Each row comes from the steps of one walk. Every step used is in the known rows, and no mark comes twice. Write the walk behind each row, first mark first.
Known rows:
Q/L/M/D/V/R: [-31 277 -138 -145 -453 127 252 205 128 -146 84 -321 -106 180 63 -263 -199 377 16 -169 -238 -112 -23 -141 -45 191 172 -155]
L/Q/A: [-65 -40 -69 -16 111 -148 198 -116 1 160 -112 -76 -122 -4 48 -55 -226 153 -116 39 -99 108 118 -167 45 209 89 -71]
H/M/L/Q/A: [-36 57 -44 20 -79 -209 248 55 -4 178 -110 -72 -111 58 161 109 -136 118 -17 -38 32 -38 261 -200 118 146 139 -115]
R/M/L: [1 9 110 7 -134 -129 18 167 -121 0 -39 -260 35 65 -11 19 -154 98 -41 -207 17 83 -114 -175 78 21 -65 121]
V/H/M/L: [37 160 -24 65 75 -171 106 116 -73 140 -35 18 -47 161 131 144 -128 -16 64 98 111 -1 252 -119 -7 34 31 -69]
Q/L: [-11 84 49 89 -223 -7 229 76 143 4 -63 -234 -91 118 -8 9 -107 -34 -212 -21 -109 -22 -53 -35 -35 21 -61 -123]
E/D/M/H/V/R: [68 216 -103 -59 35 -4 244 238 150 -118 177 -204 -121 42 233 61 -88 396 2 -72 -14 -110 196 -78 -136 247 231 -155]
D/M/H/V: [123 92 -90 -27 108 -211 158 191 35 51 2 -107 -152 134 183 130 -113 222 -108 5 1 -139 62 -23 -18 161 105 -11]
D/V/H/M: [19 198 -158 -130 -7 -76 25 6 -22 65 11 187 -61 244 83 -7 -204 88 55 43 -1 140 347 -59 -88 32 43 -6]
E/D/V: [65 146 -2 -145 -298 260 74 208 121 -43 184 -25 67 96 -36 -36 69 231 -40 -253 -176 5 35 -147 -150 47 -41 -51]
A/M/R/V: [-107 48 156 -70 65 -189 103 33 -97 -56 -214 -307 178 -55 101 145 -149 -171 -365 -195 29 126 10 -80 -136 215 -197 248]
E/D: [45 118 53 52 -153 141 144 139 87 -2 138 -88 23 -6 -3 48 40 101 -159 -148 -75 -46 9 -133 -113 78 -6 -81]
R/V/H: [-114 81 -16 96 329 -88 26 -91 -130 90 -133 -107 37 -44 63 -7 -235 -19 -231 60 30 126 89 -17 -169 268 -84 39]
L/Q/A/M/H/V/D: [123 -49 -261 -17 127 -206 469 -81 -62 57 -90 -101 -192 -48 306 138 -292 139 -190 53 -117 364 231 -262 -17 172 148 99]
M/R/V: [-92 97 152 5 180 -207 84 41 -72 6 -196 -307 157 -46 48 64 -138 -36 -399 -183 -10 109 -107 -41 -104 254 -143 86]
H/V/R/M/L/Q: [5 110 -121 124 -27 -139 152 55 -196 -27 -133 -464 -100 -17 107 -8 -260 311 90 -163 61 218 83 -193 210 124 25 -114]
V/H/M: [-12 163 -96 73 130 -192 89 -62 -67 90 -30 125 -103 140 112 83 -235 -25 -71 155 104 96 321 -43 -51 81 47 -51]
L/M: [-19 97 -76 35 -21 -125 92 48 -121 37 -23 -86 -137 35 20 -96 -183 88 -100 -58 -91 -132 -34 -110 56 52 -49 53]
R/V/D/M/L: [-86 127 -73 40 0 -162 170 262 -47 -11 -84 -181 36 -109 195 63 -103 -121 65 19 -81 -122 13 -131 -85 170 -140 155]
Q/A/M: [-25 -65 13 -106 -32 -154 225 -116 21 -3 -19 -73 22 48 83 15 -176 -66 -161 -82 -39 116 217 -140 -53 147 5 197]
L/Q/A/M: [-59 -94 -73 -102 -32 -124 214 -122 -27 96 -135 -80 -100 0 123 18 -228 38 -81 12 -61 134 211 -214 26 187 38 92]
V/D/M: [3 101 -183 -29 -19 -222 176 113 36 -18 16 34 -101 29 129 15 -185 -88 117 174 -122 -17 107 -124 -29 73 -35 123]
E/D/V/H: [46 143 -41 -146 -24 259 42 135 84 40 139 4 20 101 3 -61 -43 237 52 -63 -140 145 151 -188 -251 71 24 -63]
L/M/A: [-98 45 -18 -64 90 -271 134 66 -75 68 40 -8 -123 18 103 -54 -187 194 -123 -141 -69 63 -47 -126 -29 14 65 107]
L/Q: [-14 20 -87 40 -32 -58 67 15 -68 140 -99 -52 -133 52 15 -8 -110 136 -16 74 -67 17 21 -132 83 104 -11 -97]
E/D/V/R/M/A: [-147 160 30 -291 -179 43 71 128 86 -251 222 -119 104 72 88 -137 -202 479 12 -409 -108 450 95 -177 -194 94 202 74]

Write each row's walk:
[43 0 4 27 -80 -47 78 191 -83 195 -96 -160 -90 76 40 62 -1 165 115 17 -52 -79 -61 -207 124 46 -40 -96] | M/L/Q
[15 127 -71 63 -201 -133 122 199 -79 154 -98 -47 -122 109 126 163 -30 83 57 1 43 -117 156 -162 173 38 29 -179] | H/M/L/Q
[-133 152 -75 139 162 -120 71 67 -200 204 -235 -135 -77 -42 218 148 -186 43 -36 89 127 20 224 -120 -33 236 -14 -148] | R/V/H/M/L/Q
[26 275 -90 -106 -119 179 92 128 88 13 147 138 -24 135 101 49 -84 164 14 -92 -24 89 367 -131 -202 60 85 -130] | E/D/V/H/M
[-55 118 -113 143 17 -118 202 -29 -98 -56 -49 -79 65 -130 86 -1 -184 -121 -266 -2 -101 176 -28 -66 -107 191 -132 129] | R/V/D
[44 -53 6 -54 -199 -21 99 189 -115 128 -112 -149 -71 70 110 132 6 26 155 -10 -37 -56 55 -260 94 41 -109 61] | A/M/L/Q
[-5 160 -130 137 17 -207 136 -113 -143 -172 -12 -329 -33 14 59 -75 -356 183 -142 -220 64 282 141 -31 86 152 10 -20] | H/V/R/M
[-12 76 -206 -348 -257 39 217 -24 62 -47 46 -136 -7 135 166 -161 -207 400 159 -95 -129 167 301 -275 -13 365 266 -1] | L/Q/A/M/D/V/R
[-111 97 -34 -12 -54 -182 45 -99 -101 -179 5 -175 -7 72 15 -145 -348 184 -47 -85 18 249 59 -82 46 169 33 59] | V/R/M
[-6 -79 13 -25 53 -125 209 57 -8 206 -105 -170 -69 12 71 9 -100 184 28 -30 -63 30 56 -259 85 155 71 -86] | M/L/Q/A
[-122 222 82 51 62 -282 118 39 -62 -15 -189 -195 122 -14 145 167 -178 -116 -443 -187 99 64 102 10 -83 213 -90 36] | H/M/R/V
[-179 83 -65 88 282 -186 205 -71 -119 226 -255 -144 -36 -86 237 103 -292 64 -123 52 99 93 312 -162 -70 352 106 -98] | R/V/H/M/L/Q/A
[-79 130 -90 -227 -193 -75 -24 -17 -55 -205 39 -127 43 177 -16 -234 -321 302 81 -200 -86 311 97 -100 8 125 10 100] | D/V/R/M
[1 47 -183 -32 -56 -163 175 285 -32 118 -87 -90 -189 3 179 89 -99 35 368 222 -132 -101 55 -295 79 48 -21 15] | V/D/M/L/Q
[45 5 -131 -298 -283 79 169 56 33 85 7 -91 -16 123 123 -43 -116 289 13 -148 -148 83 186 -278 -33 291 191 39] | L/Q/A/M/D/V
[-79 115 -50 38 129 -332 146 -89 -103 -153 46 -289 -5 9 147 -22 -348 296 -147 -290 93 485 124 -47 22 94 139 56] | H/V/R/M/A
[-14 182 34 -304 -223 149 57 187 84 -254 189 -122 51 156 71 -143 -201 573 -71 -285 -141 286 20 -186 -189 181 230 14] | E/D/V/R/M/H
[-124 25 -67 -270 -97 -106 119 24 -53 -46 -101 -264 -12 91 74 -224 -333 468 227 -202 -113 315 144 -295 90 199 157 41] | D/V/R/M/L/Q/A
[74 167 -161 141 61 -145 199 -74 -36 -101 37 -228 -36 70 66 -34 -167 140 -55 -90 30 104 194 -6 79 128 6 -88] | H/V/R
[36 80 -90 -167 117 8 -29 8 -19 84 13 69 -21 220 -2 -113 -175 173 104 51 -102 172 140 -118 -118 54 -27 55] | D/V/H
[105 157 -159 36 199 -364 289 129 1 -16 -91 -269 -77 -39 191 149 -202 -112 -43 -3 -47 125 109 -126 -13 42 -80 88] | H/V/D/M/R
[-44 -12 42 32 -117 -94 12 151 -175 103 -161 -271 -76 20 30 36 -179 204 34 -103 -16 107 -110 -251 143 68 -25 -5] | R/M/L/Q
[58 144 -155 -72 145 -244 180 120 57 -78 40 -153 -146 162 219 16 -199 324 39 60 14 -67 190 -18 -2 243 168 -53] | D/M/H/V/R
[-145 -18 -65 -76 200 -279 362 -132 -97 -4 -310 -272 51 -232 251 100 -353 -143 -298 -49 -99 418 139 -273 -137 306 -57 233] | L/Q/A/M/R/V/D
[64 43 -282 62 147 -276 393 132 4 152 -122 -251 -190 -116 264 112 -194 62 191 64 -82 12 223 -268 90 133 70 -22] | H/V/D/M/L/Q/A
[-15 86 -142 -184 88 -109 154 50 -9 215 -120 41 -118 162 167 9 -214 236 214 39 -28 140 396 -255 -3 118 165 -91] | D/V/H/M/L/Q/A
[2 190 37 -9 287 -313 105 -38 -44 96 -139 -30 -30 133 122 150 -258 -45 -142 85 122 213 254 -102 -73 74 51 -11] | V/H/M/R
[131 114 -111 74 104 -160 199 102 -137 56 -14 -152 -200 59 118 18 -194 300 -281 -141 -59 -65 -53 -83 32 95 75 -1] | L/M/H/V
[-134 195 -70 143 211 -174 77 -101 -131 42 -128 2 6 -7 160 79 -267 -87 -273 44 126 88 270 41 -127 249 -12 -29] | R/V/H/M
[43 149 -41 136 -40 -177 143 72 -147 -116 -6 -441 22 18 72 -6 -232 201 18 -265 92 194 70 -119 144 86 -24 -14] | H/V/R/M/L
[75 -19 49 -168 -66 -86 108 113 -31 -21 23 22 -40 212 119 114 -95 93 -174 8 -45 46 10 -137 -69 101 52 163] | A/M/H
[6 52 29 -80 -75 -147 37 327 41 84 -6 -133 -35 114 81 65 1 32 223 14 -12 -310 24 -131 37 54 -39 37] | D/M/L
[33 89 59 -159 -56 52 111 340 176 3 139 -28 -79 65 159 92 -1 272 -63 -9 -100 -234 2 -137 -199 193 180 -46] | E/D/M/H
[91 -71 -105 -50 121 -167 325 -59 -55 98 -118 -176 -162 32 234 140 -223 235 -244 -63 -31 193 211 -188 15 229 164 10] | L/Q/A/M/H/V
